Each row was made from one small tree. The marks that hang from a mark follow it in brackets, in alphabetical order. Every link used is in the known rows. Write each row's tree.
Known rows
panut(zituk): [-1.19 -0.19  0.30 -0.19  0.11 -1.11  0.36  0.69 -0.26 -0.05  0.20  0.12
 -1.16 -0.08  0.59 -0.01 -1.10  0.41  0.08  0.62]
zituk(panut(tuvu(luriso tutora))): [ 0.07 -0.31 -0.70  0.80  1.23  2.20 -1.92  1.16 -0.29 -2.36 -0.46  0.67
 -0.23  0.05  1.02 -0.34 -3.37  0.72  0.83  0.31]
risekep(tutora(tuvu(luriso zituk))): [-0.87  0.47 -0.44 -0.46 -0.69  0.24 -0.47 -0.82  0.20 -0.59 -0.17  0.95
  0.26  0.41  0.70 -0.37 -2.50 -0.24 -0.41  0.20]
panut(zituk(tuvu(luriso tutora(risekep)))): [-0.76 -0.50 -0.13 -0.08 -1.08  0.74 -0.36  0.27 -0.31 -2.00  0.39  0.07
 -1.44 -0.35  1.55 -0.39 -3.97  0.50  0.65  0.73]
zituk(tuvu): [-0.02 -0.16  0.08 -0.40 -1.32  1.53 -0.76 -0.01 -0.56  0.30  0.52  0.04
 -0.01 -0.26  1.31 -0.36 -1.72  0.00  0.50  0.03]
panut(tuvu(luriso tutora(risekep)) zituk): [-1.55 -0.56 -0.29  0.54  0.08  0.06 -0.22  0.93 -0.09 -3.12 -0.20  0.05
 -1.67 -0.09  2.19 -0.15 -5.74  0.53  0.81  0.74]
panut(tuvu zituk): [-2.14 -0.33  0.43 -0.07  0.41 -1.04  0.04  1.53 -0.51 -0.03 -0.03  0.20
 -1.23  0.10  2.14  0.06 -3.37  0.40  0.54  0.62]
panut(zituk(tuvu)): [-1.20 -0.33  0.36 -0.51 -0.85 -0.05 -0.14  0.66 -0.63  0.15  0.57  0.14
 -1.15 -0.23  1.53 -0.26 -2.29  0.40  0.48  0.64]
luriso(tuvu(panut tutora zituk)): [-0.48 -0.40  0.38  1.15 -0.47 -0.04 -1.35 -1.43  0.50  2.17 -3.25  0.00
 -0.83 -0.11  1.21 -0.40 -2.19  0.79 -0.62  0.79]
tuvu(luriso panut tutora): [-0.91 -0.45 -1.09  1.58 -0.10  0.37 -1.30 -1.93  0.49 -5.84 -1.58 -0.22
 -0.36 -0.38  0.13 -0.17 -5.52  0.74 -0.27  0.35]
luriso(tuvu(panut zituk)): [-0.90 -0.23  0.38  0.42 -0.32 -0.03 -1.18 -0.73  0.46  3.04 -2.15  0.02
 -0.62 -0.11  1.22 -0.40 -0.85  0.64 -0.53  0.69]
zituk(panut tuvu): [ 0.41 -0.22 -0.21 -0.35 -0.08  3.68 -2.24  1.02 -0.76  0.07  1.01  0.67
  0.04 -0.38  1.20 -0.64 -1.71  0.57  0.99  0.25]
risekep(tutora(tuvu(luriso panut(zituk)))): [-2.24  0.44 -0.39 -0.50 -0.13  0.40 -0.74 -0.89 -0.08 -2.41  0.31  0.79
  0.33  0.40  0.82 -0.17 -2.96  0.01 -0.79  0.36]
tuvu(panut zituk): [-1.32 -0.29  0.09  0.39 -0.23 -0.33 -1.07 -1.24  0.58  0.71 -0.66 -0.13
 -0.79 -0.55  0.10 -0.24 -3.58  0.61 -0.05  0.35]
luriso(tuvu): [ 0.02 -0.03  0.32  0.12 -0.19  0.22 -0.41  0.14  0.03  2.55 -1.72  0.09
 -0.04  0.30  1.13 -0.25  1.63  0.22 -0.47  0.45]
risekep(tutora(tuvu(luriso panut zituk))): [-1.68  0.40 -0.45 -0.37 -0.48  0.43 -0.91 -1.30  0.22 -1.29 -0.13  0.82
  0.29  0.31  0.69 -0.31 -3.43 -0.03 -0.66  0.24]
tuvu(luriso tutora(risekep) zituk): [ 1.14 -0.53 -0.85  1.01 -1.18  0.86 -0.54 -1.17  1.05 -2.27 -1.04 -0.04
 -1.51 -0.58  0.17 -0.56 -5.13  0.38  0.75  0.41]
tutora(risekep tuvu(zituk)): [-0.36 -0.09  0.37 -1.38 -0.47  1.96 -0.12  0.15  0.58  1.38  3.08 -0.46
 -0.56 -0.51  0.93 -0.38 -2.79 -0.34  0.42  0.03]
luriso(tutora(risekep) tuvu(panut(zituk))): [-1.42 -0.21  0.64 -0.27  0.16  1.71 -1.39 -0.95  0.47  3.53  3.06 -0.16
 -0.75 -0.09  1.23 -0.45 -0.05  0.74 -0.97  0.86]
risekep(tutora(tuvu)): [-1.12  0.59 -0.02 -0.69 -0.23  0.54 -0.38 -0.65 -0.15 -0.10  0.28  0.84
  0.72  0.53  0.55 -0.10 -0.78 -0.40 -0.72  0.04]
risekep(tutora): [-0.56  0.56 -0.12 -0.13 -0.22  0.48 -0.38 -0.79 -0.04 -0.01 -0.76  1.09
  0.46  0.54 -0.17 -0.06  0.62 -0.19 -0.65  0.11]
tuvu(luriso zituk(panut)): [ 0.71 -0.36 -1.11  0.49 -0.13  0.79 -1.28  0.39  0.51 -1.21 -0.54  0.59
 -0.96 -0.33  0.22 -0.70 -3.53  0.69  0.99  0.44]
risekep(tutora(tuvu(zituk(panut)))): [-0.78  0.50 -0.01 -0.62 -0.11  0.93 -0.98 -0.43 -0.01  0.87  0.10  1.11
  0.27  0.41  0.53 -0.30 -1.63 -0.10 -0.36  0.22]

Write each row's tree
[-0.86 -0.38  0.38 -0.20 -0.92  0.71 -0.33  0.27 -0.43 -0.43  0.48  0.04
 -1.40 -0.41  1.45 -0.30 -3.09  0.46  0.52  0.70]
panut(zituk(tuvu(tutora(risekep))))
[ 0.17 -0.33 -0.69  0.56  1.23  2.99 -1.94  1.19 -0.13 -2.40  0.23  0.59
 -0.33 -0.08  0.99 -0.39 -3.25  0.65  0.90  0.29]
zituk(panut(tuvu(luriso tutora(risekep))))
[ 0.73 -0.20  0.45 -0.21 -0.05  2.48 -1.76 -0.34  0.67  5.95  2.62  0.33
 -0.86 -0.05  1.01 -0.82  0.61  0.66 -0.19  0.73]
luriso(tutora(risekep) tuvu(zituk(panut)))
[-2.38 -0.15 -0.42 -0.54  0.14 -0.09 -0.50 -0.14  0.03 -3.37  1.55 -0.39
 -0.21 -0.22  1.37 -0.18 -5.08  0.29 -0.23  0.41]
tutora(tuvu(luriso panut(zituk)))
[ 1.42 -0.59 -1.07  1.07 -0.28  2.37 -1.60 -0.45  0.88 -2.42 -0.67  0.44
 -1.46 -0.62  0.05 -0.76 -5.13  0.78  1.08  0.54]
tuvu(luriso tutora(risekep) zituk(panut))
[-1.65 -0.10  0.27 -0.55 -0.14 -0.05 -0.71 -0.65  0.26  0.38  1.06 -0.36
 -0.23 -0.38  1.07 -0.22 -4.49  0.14 -0.15  0.18]
tutora(tuvu(panut zituk))
[ 0.49 -0.32  0.09 -0.03 -1.47  2.65 -0.96 -0.59 -0.25 -0.56  0.43 -0.04
 -0.38 -0.45  1.24 -0.42 -2.82  0.05  0.58  0.07]
zituk(tuvu(tutora(risekep)))
[-0.47 -0.65 -0.92  1.30 -0.76  1.27 -1.48 -2.12  1.21 -3.75 -0.86 -0.27
 -1.43 -0.90  0.12 -0.54 -6.99  0.77  0.31  0.53]
tuvu(luriso panut tutora(risekep) zituk)
[ 0.83 -0.37 -1.00  0.84 -0.52  1.58 -0.39 -0.87  0.63 -4.43 -0.22 -0.17
 -0.61 -0.32  0.00 -0.33 -3.41  0.18  0.36  0.18]
tuvu(luriso tutora(risekep))
[-0.92 -0.41  0.37  0.01 -0.94 -0.09 -0.28  0.21 -0.59 -0.45 -0.24  0.15
 -1.29 -0.28  1.51 -0.24 -3.23  0.53  0.41  0.71]
panut(zituk(tuvu(tutora)))
[-0.62 -0.33 -0.55  0.44 -0.33 -0.39 -0.44  0.59  0.16 -0.72 -0.82  0.15
 -0.78  0.01  1.80 -0.30 -4.77  0.18  0.85  0.23]
panut(tuvu(luriso zituk))
[ 0.51 -0.22  0.36  0.51 -0.31  1.31 -0.62 -0.48  0.34  1.71 -1.79 -0.02
 -0.42  0.17  1.03 -0.30  0.54  0.25 -0.43  0.49]
luriso(tuvu(tutora(risekep)))
[ 0.89 -0.35  0.29  0.68 -0.17  1.84 -1.48 -0.18  0.50  3.05 -2.07  0.36
 -1.02 -0.13  1.06 -0.62 -0.66  0.68  0.07  0.73]
luriso(tuvu(tutora(risekep) zituk(panut)))
[ 0.39 -0.16  0.48  0.23 -0.63 -0.19 -1.03 -0.96  0.50  6.00  0.91  0.19
 -0.68  0.22  1.17 -0.60  0.28  0.51 -0.63  0.66]
luriso(tutora tuvu(zituk))
[-0.10 -0.20 -0.65  0.05  1.32  3.06 -1.98  1.35 -0.11 -1.10  2.12  0.62
 -0.21 -0.05  0.98 -0.42 -2.34  0.59  0.83  0.28]
zituk(panut(tuvu(luriso(tutora(risekep)))))
[ 0.83 -0.36  0.24  0.97 -0.15  0.69 -1.46 -0.26  0.31  3.07 -3.12  0.47
 -0.87  0.05  1.13 -0.55 -0.84  0.78 -0.06  0.76]
luriso(tuvu(tutora zituk(panut)))
[ 1.00 -0.49 -0.89  0.21 -0.48  4.82 -2.54  0.41 -0.32 -3.05  0.85  0.57
 -0.42 -0.55  1.22 -0.86 -4.09  0.69  1.23  0.36]
zituk(panut tuvu(luriso tutora(risekep)))
[ 1.25 -0.57 -1.15  1.51 -0.32  0.74 -1.60 -0.57  0.58 -2.46 -2.07  0.58
 -1.30 -0.35  0.16 -0.73 -5.37  0.93  0.89  0.56]
tuvu(luriso tutora zituk(panut))
[-0.89 -0.33  0.02  0.83  0.20  1.96 -1.24 -1.74  0.58 -2.69  0.02 -0.37
 -0.44 -0.57 -0.17 -0.06 -3.43  0.46 -0.36  0.24]
tuvu(panut tutora(risekep))
[-0.15 -0.20 -0.67  0.29  1.30  2.27 -1.94  1.30 -0.26 -1.13  1.39  0.70
 -0.08  0.04  1.04 -0.41 -2.52  0.67  0.76  0.29]
zituk(panut(tuvu(luriso(tutora))))
[-1.02  0.53 -0.48 -0.55 -0.33  0.57 -0.39 -0.68 -0.04 -1.64  0.20  0.86
  0.64  0.53  0.61 -0.21 -1.64 -0.32 -0.58  0.09]
risekep(tutora(tuvu(luriso)))
[-1.66 -0.54 -0.33  0.84  0.09 -1.03 -0.18  0.83 -0.28 -3.13 -1.21  0.15
 -1.56  0.12  2.21 -0.10 -5.94  0.64  0.63  0.77]
panut(tuvu(luriso tutora) zituk)
[-0.73 -0.23 -0.50  0.16  0.09  0.97 -0.63  0.46  0.10 -1.22  1.97 -0.03
 -0.24  0.12  1.63 -0.24 -3.47  0.08  0.50  0.08]
panut(tuvu(luriso(tutora(risekep))))
[ 0.02 -0.06  0.26 -0.94  0.10  2.25 -1.14 -0.42  0.50  2.83  5.44 -0.10
 -0.42 -0.26  0.56 -0.54 -2.08  0.10  0.06  0.18]
luriso(tutora(risekep tuvu(zituk(panut))))
[-0.64 -0.34 -0.49  0.42 -0.36 -0.32 -0.68  0.18  0.27  0.27  0.71  0.16
 -0.79  0.05  1.75 -0.37 -4.81  0.29  0.66  0.26]
panut(tuvu(luriso(tutora) zituk))
[-0.95 -0.44 -0.81  0.37 -0.59  0.94 -1.53 -1.79  1.10 -1.08  2.46 -0.20
 -1.01 -0.65  0.18 -0.61 -5.29  0.74  0.04  0.46]
tuvu(luriso(tutora(risekep)) panut zituk)
